Each row was made from one walk, in order. Every step used is in the known rows, and no mark comes twice. Write each row's walk.
In the rows, 128 means zero.
Known rows
vana > zinim: [142 122 122 142  88 113 109 119 131 120 141 115 122 126 110 126 167 145
 126 122 138  67 112 117 116 169 128 130 121 142]
repanat > dudesal > bufado > zula > zinim: [102 139  78 121  86 110 165 137 103 108 116 135 120 146 142 161 137 137
 118 115 169 144 163 124 132  77  99  21 140 125]
zula > bufado > dudesal > repanat > zepu: [116 140 174 120 162 131 128 138 150 128 140  99 149 125 122 137  90  83
 141 132 121 171 132 134 133  87 124 165 125 128]
repanat > zepu > mivul: [152 157 126 143 140 133  91 147 143 157 151  92 142 124 133 135 150 146
 137 112 154 133 122 113 170 214 192 202 147 132]
bufado > dudesal: [123 137 123 131 117 123 140 130 143 116 132 100 125 134 120 148 148 145
 130 121 134  84 133 128 129 117 129 125 121 135]
zepu > repanat > dudesal > bufado: [102 136 121 130 125 113 128 157 116 112 127 121 110 127 123 179 184 180
 125 102 143 128 147 135 161 135 134  78 132 131]
mivul > zepu: [142 144 126 140 120 116 101 140 144 141 141  93 128 127 135 142 175 166
 133 115 131 104 121 122 152 178 162 166 137 132]
dudesal > repanat > zepu: [131 135 141 137 150 123 114 126 151 123 148  96 133 113 114 108 129 114
 131 119  87 101 108 118 139 159 140 230 115 128]
bufado > zula > repanat > dudesal > zinim: [138 118 104 129 119 108 187 116 129 102 109 143 104 125 133 151 140 124
 112 112 166 121 126 123 124  85  84 102 107 126]
vana > zinim > zula > bufado > dudesal: [125 117 157 116 109 134 115 125 110 133 127 147 145 129 121 126 106 102
 137 148 163 152 132 136  96 106 117  75 138 136]
mivul > zepu > repanat > dudesal: [131 143 135 142 143 117 103 180 133 124 138 100 118 135 126 184 192 192
 125  91 154 140 131 123 177 169 169 104 149 133]
zinim > zula > bufado > dudesal > repanat > zepu: [115 131 179 112 171 144 119 132 131 135 135 128 155 117 123 108  67  71
 142 144 108 186 128 137 119  94 129 177 132 122]
dudesal > bufado: [113 136 110 128 103 109 125 118 127 128 131 116 120 119 132 136 168 153
 131 126 118  91 136 135 138 145 128 140 119 130]
vana > zinim > zula: [140 113 125 134  97 126 101 113 113 129 136 146 127 118 112  97 143 136
 128 136 129  81 110 120 103 178 132 144 129 136]
dudesal > zinim > zula > repanat > zepu: [157 117 138 131 156 138 127 107 128 149 126 151 127 104 125  91 101 110
 128 139 121 138 110 126 138 161 154 200 126 122]
vana > zinim > dudesal > bufado > zula: [141 108  99 119 109 135 123 106 111 135 122 163 139 134 146 124 114 121
 132 152 149 137 133 132  91 133 102  82 131 132]
zula > zinim > dudesal > repanat > zepu: [135 134 146 131 155 147 108 124 140 145 145 114 133 131 114  80  89  99
 134 138  64 122 118 123 123 147 153 168 131 122]
zepu > repanat > dudesal: [112 134 125 139 126 118 131 161 128 108 135 108 105 127 109 171 191 183
 120  92 138  94 129 122 156 146 141  99 130 134]
bufado > dudesal > repanat > zepu: [131 138 151 129 165 132 123 132 155 116 143  96 141 129 117 128 103 101
 134 124 105 126 122 125 138 121 136 191 119 131]
vana > zinim > zula > bufado > dudesal > repanat: [120 116 183 114 129 130 113 119 119 117 130 140 148 126 116 104  85  71
 139 150 124 155 124 141  86  81  97 120 120 132]
mivul > zepu > repanat > dudesal > zinim: [139 140 117 146 137 123 112 169 120 128 126 109 107 142 126 188 184 192
 124  97 172 163 140 126 188 160 177  50 155 131]
zepu > repanat > dudesal > bufado > zula: [106 131  91 124 124 119 153 156 111 107 119 136 121 133 146 190 153 166
 121 105 171 156 156 128 152  97 113  58 137 127]
solefar > zinim: [131 120 122 137 117 122 126 124 138 135 127 118 109 140 118 115 167 184
 120 117  74  70 120 119 125 172 144 129 117 126]
mivul > zepu > repanat > dudesal > zinim > vana: [133 131  85 155 114 147  97 172 112 122 116 127 119 152 127 182 173 185
 110 107 187 165 126 119 187 162 178  30 177 137]
repanat > dudesal > zinim > zula > bufado: [102 127 124 121 105 122 148 126  95 128 110 149 105 118 113 135 154 132
 127 126 153 151 137 138 128 111 117  47 134 126]
solefar > zinim > dudesal > repanat: [132 109 160 127 159 137 118 113 146 138 125 129 111 139 111  73 127 145
 126 135  12  82 106 131  94 160 124 168  99 119]
zula > bufado > dudesal > zinim: [116 136 123 125 108 127 150 125 122 133 117 114 122 138 126 160 129 124
 135 136 168 147 151 141 137  71 127  43 131 131]
dudesal > bufado > zula: [115 133  80 122 103 115 149 116 120 123 122 131 130 124 155 148 135 141
 127 130 150 116 145 128 127 108 106 120 125 126]
zula > bufado > dudesal > repanat: [103 137 169 118 135 117 140 129 145 114 131  98 135 127 122 135 116  95
 138 131 112 129 134 142 114  61  99 144 109 129]
repanat > dudesal > bufado: [ 99 137 113 127 105 100 141 133 124 107 124 119 108 124 118 157 191 157
 124 110 139 104 140 135 138 136 109  96 119 133]
zepu > repanat > dudesal > bufado > zula > zinim: [104 138  83 125 106 122 152 163  97 114 120 136 121 149 147 183 131 160
 118 108 172 167 171 124 155  75 125   4 153 123]
zula > repanat: [138 127 148 134 124 107 137 112 156 122 136 113 116 108 126 115 156 135
 125 121 106  62 106 127 120 139 115 220  97 129]

Which walk is each row?
[115 127 149 122 127  94 152 124 139 106 122 129 110 113 126 142 174 134
 123 114 129 109 126 141 126 120  90 151  99 129] : zula > repanat > dudesal > bufado
[139 129 115 125 154 152 131 124 131 140 136 130 144 138 136  93  59  87
 130 141  90 149 127 115 114 111 132 149 137 117] : bufado > zula > zinim > dudesal > repanat > zepu
[111 127  94 135  85 151 137 128 115 126 107 133 134 146 126 156 117 118
 121 147 181 150 139 134 136  76 127  24 154 138] : zula > bufado > dudesal > zinim > vana
[148 154 152 140 161 128  89 143 152 142 154  85 145 121 128 112 128 116
 140 115 115 135 112 117 159 191 170 245 129 129] : dudesal > repanat > zepu > mivul
[132 158 181 123 172 138 101 155 150 146 145  88 163 133 136 138  90  84
 148 127 149 206 136 134 153 120 155 178 138 128] : zula > bufado > dudesal > repanat > zepu > mivul
[110 130  43 133  61 141 133 127 100 123 113 148 144 151 157 135 101 128
 110 143 165 133 148 116 130  86 118  46 162 129] : dudesal > bufado > zula > zinim > vana
[136 113 126 111 145 129 155 100 137 138 116 161 134 117 161 113 103 110
 130 149 112 129 127 142  96 101  89 172 107 120] : zinim > dudesal > bufado > zula > repanat
[126 127 114 123 127 139 144 115 128 127 128 130 128 141 136  92  81 101
 128 140  80 109 129 122  96  85 106 127 122 118] : bufado > zula > zinim > dudesal > repanat
[144 126 120 120 151 121 146 116 141 137 129 144 145 113 163 135  95 105
 128 133 150 161 129 126 134 117 114 201 122 122] : dudesal > bufado > zula > repanat > zepu
[133 106 164 118 120 106 124 115 113 110 120 173 122 112 118 110 145 112
 122 133 143 133 116 140  98 142  90 132 110 132] : vana > zinim > zula > repanat > dudesal > bufado
[157 118 148 125 169 147 136 114 133 141 121 150 134 121 128 110  75  98
 131 144 136 163 124 132 135 125 150 160 130 123] : bufado > dudesal > zinim > zula > repanat > zepu
[160 130 173 133 195 158  78 139 151 170 138 121 140 144 126  76 104 134
 137 131  49 158 109 123 133 219 182 206 129 119] : solefar > zinim > dudesal > repanat > zepu > mivul
[157 112 161 134 158 143  87 115 143 137 148 130 141 122 106  83 107  94
 136 142  86 119  95 123 103 185 136 194 120 134] : vana > zinim > dudesal > repanat > zepu
[110 114 185 109 157 138 128 125 129 133 116 142 133 140 122  93  85 111
 133 145  59 156 131 142  94  85 111 120 116 116] : solefar > zinim > zula > bufado > dudesal > repanat
[126 138  78 133  85 122 152 126 120 126 130 119 126 141 142 134 121 137
 121 123 146  96 144 110 126  96 124  87 138 126] : bufado > zula > zinim
[170 107 166 132 145 133 100 113 134 142 142 157 144 106 120  84 103 100
 128 141 126 128  92 119 110 187 140 222 126 131] : vana > zinim > zula > repanat > zepu
[114 120 156 114 136 108 143 117 122 114 117 158 116 104 127 114 149 125
 124 126 117 124 123 144 114 126  94 164 105 123] : zinim > zula > repanat > dudesal > bufado
[137 113 128 126 110 128 100 107 120 140 130 147 129 129 124 111 146 135
 136 150 119 109 126 139 101 170 123 103 124 136] : vana > zinim > dudesal > bufado
[107 129 141 119 109 126 125 121 114 143 129 136 129 106 127 111 138 129
 135 136 120 115 126 134 114 128 126 149 129 125] : zinim > zula > bufado
[129 106  99 114 137 144 140 112 119 151 107 167 126 148 153 113 112 159
 126 146  83 139 142 133 100 135 117  82 127 116] : solefar > zinim > dudesal > bufado > zula
[114 124  65 149  74 133 137 132 112 101 110 135 104 140 105 149 178 155
 104 116 167  94 118 118 143 142 124  41 142 140] : repanat > dudesal > zinim > vana
[156 125 122 129 151 126 151 121 151 132 136 131 141 112 149 130 103 109
 124 124 145 128 111 113 129 127 121 224 120 124] : bufado > zula > repanat > zepu
[129 128  88 126 107 142 147 120 119 141 125 137 127 142 141 112 103 131
 127 137 118 107 138 118 106 106 126  81 139 122] : bufado > zula > zinim > dudesal
[101 130 174 110 145 130 132 123 128 122 127 126 140 119 123 107  89  85
 140 143  96 146 129 145 101  68 102 155 116 123] : zinim > zula > bufado > dudesal > repanat
[114 138  73 123  84 117 150 123 108 130 123 129 130 142 156 139 114 133
 125 133 150 129 162 123 131  84 118  64 140 123] : dudesal > bufado > zula > zinim
[143 115 143 123 142 134 149 104 129 127 113 148 120 123 127 109  97 110
 128 144 127 124 126 140 118  99 123 139 113 124] : bufado > dudesal > zinim > zula > repanat
[146 156 160 134 175 137  96 151 158 135 148  83 153 138 129 130 102 101
 142 119 134 161 127 124 157 155 165 203 133 131] : bufado > dudesal > repanat > zepu > mivul
[126 116 147 124  94 125 105 117 105 140 132 150 136 113 119 105 132 116
 133 143 145 126 119 130  98 143 121 118 133 134] : vana > zinim > zula > bufado
[137 125 152 130 174 144 107 119 151 141 144 116 133 115 113  88 112 105
 136 136  62 110 103 126 119 170 141 224 115 125] : zinim > dudesal > repanat > zepu
[131 110  74 139  96 132 172 121 121  96  99 161 117 135 135 147 129 118
  98 123 183 123 113 116 122  88  86  82 129 132] : bufado > zula > repanat > dudesal > zinim > vana
[130 133 104 135 112 126 145 120 128 120 120 109 113 141 119 151 141 143
 129 128 149 105 143 130 142 107 137  70 126 134] : bufado > dudesal > zinim
[119 122 112 135 129 136 129 146  97 119 116 145 101 126 111 148 159 172
 121 110 141 133 136 127 155 144 153  56 141 127] : zepu > repanat > dudesal > zinim > zula
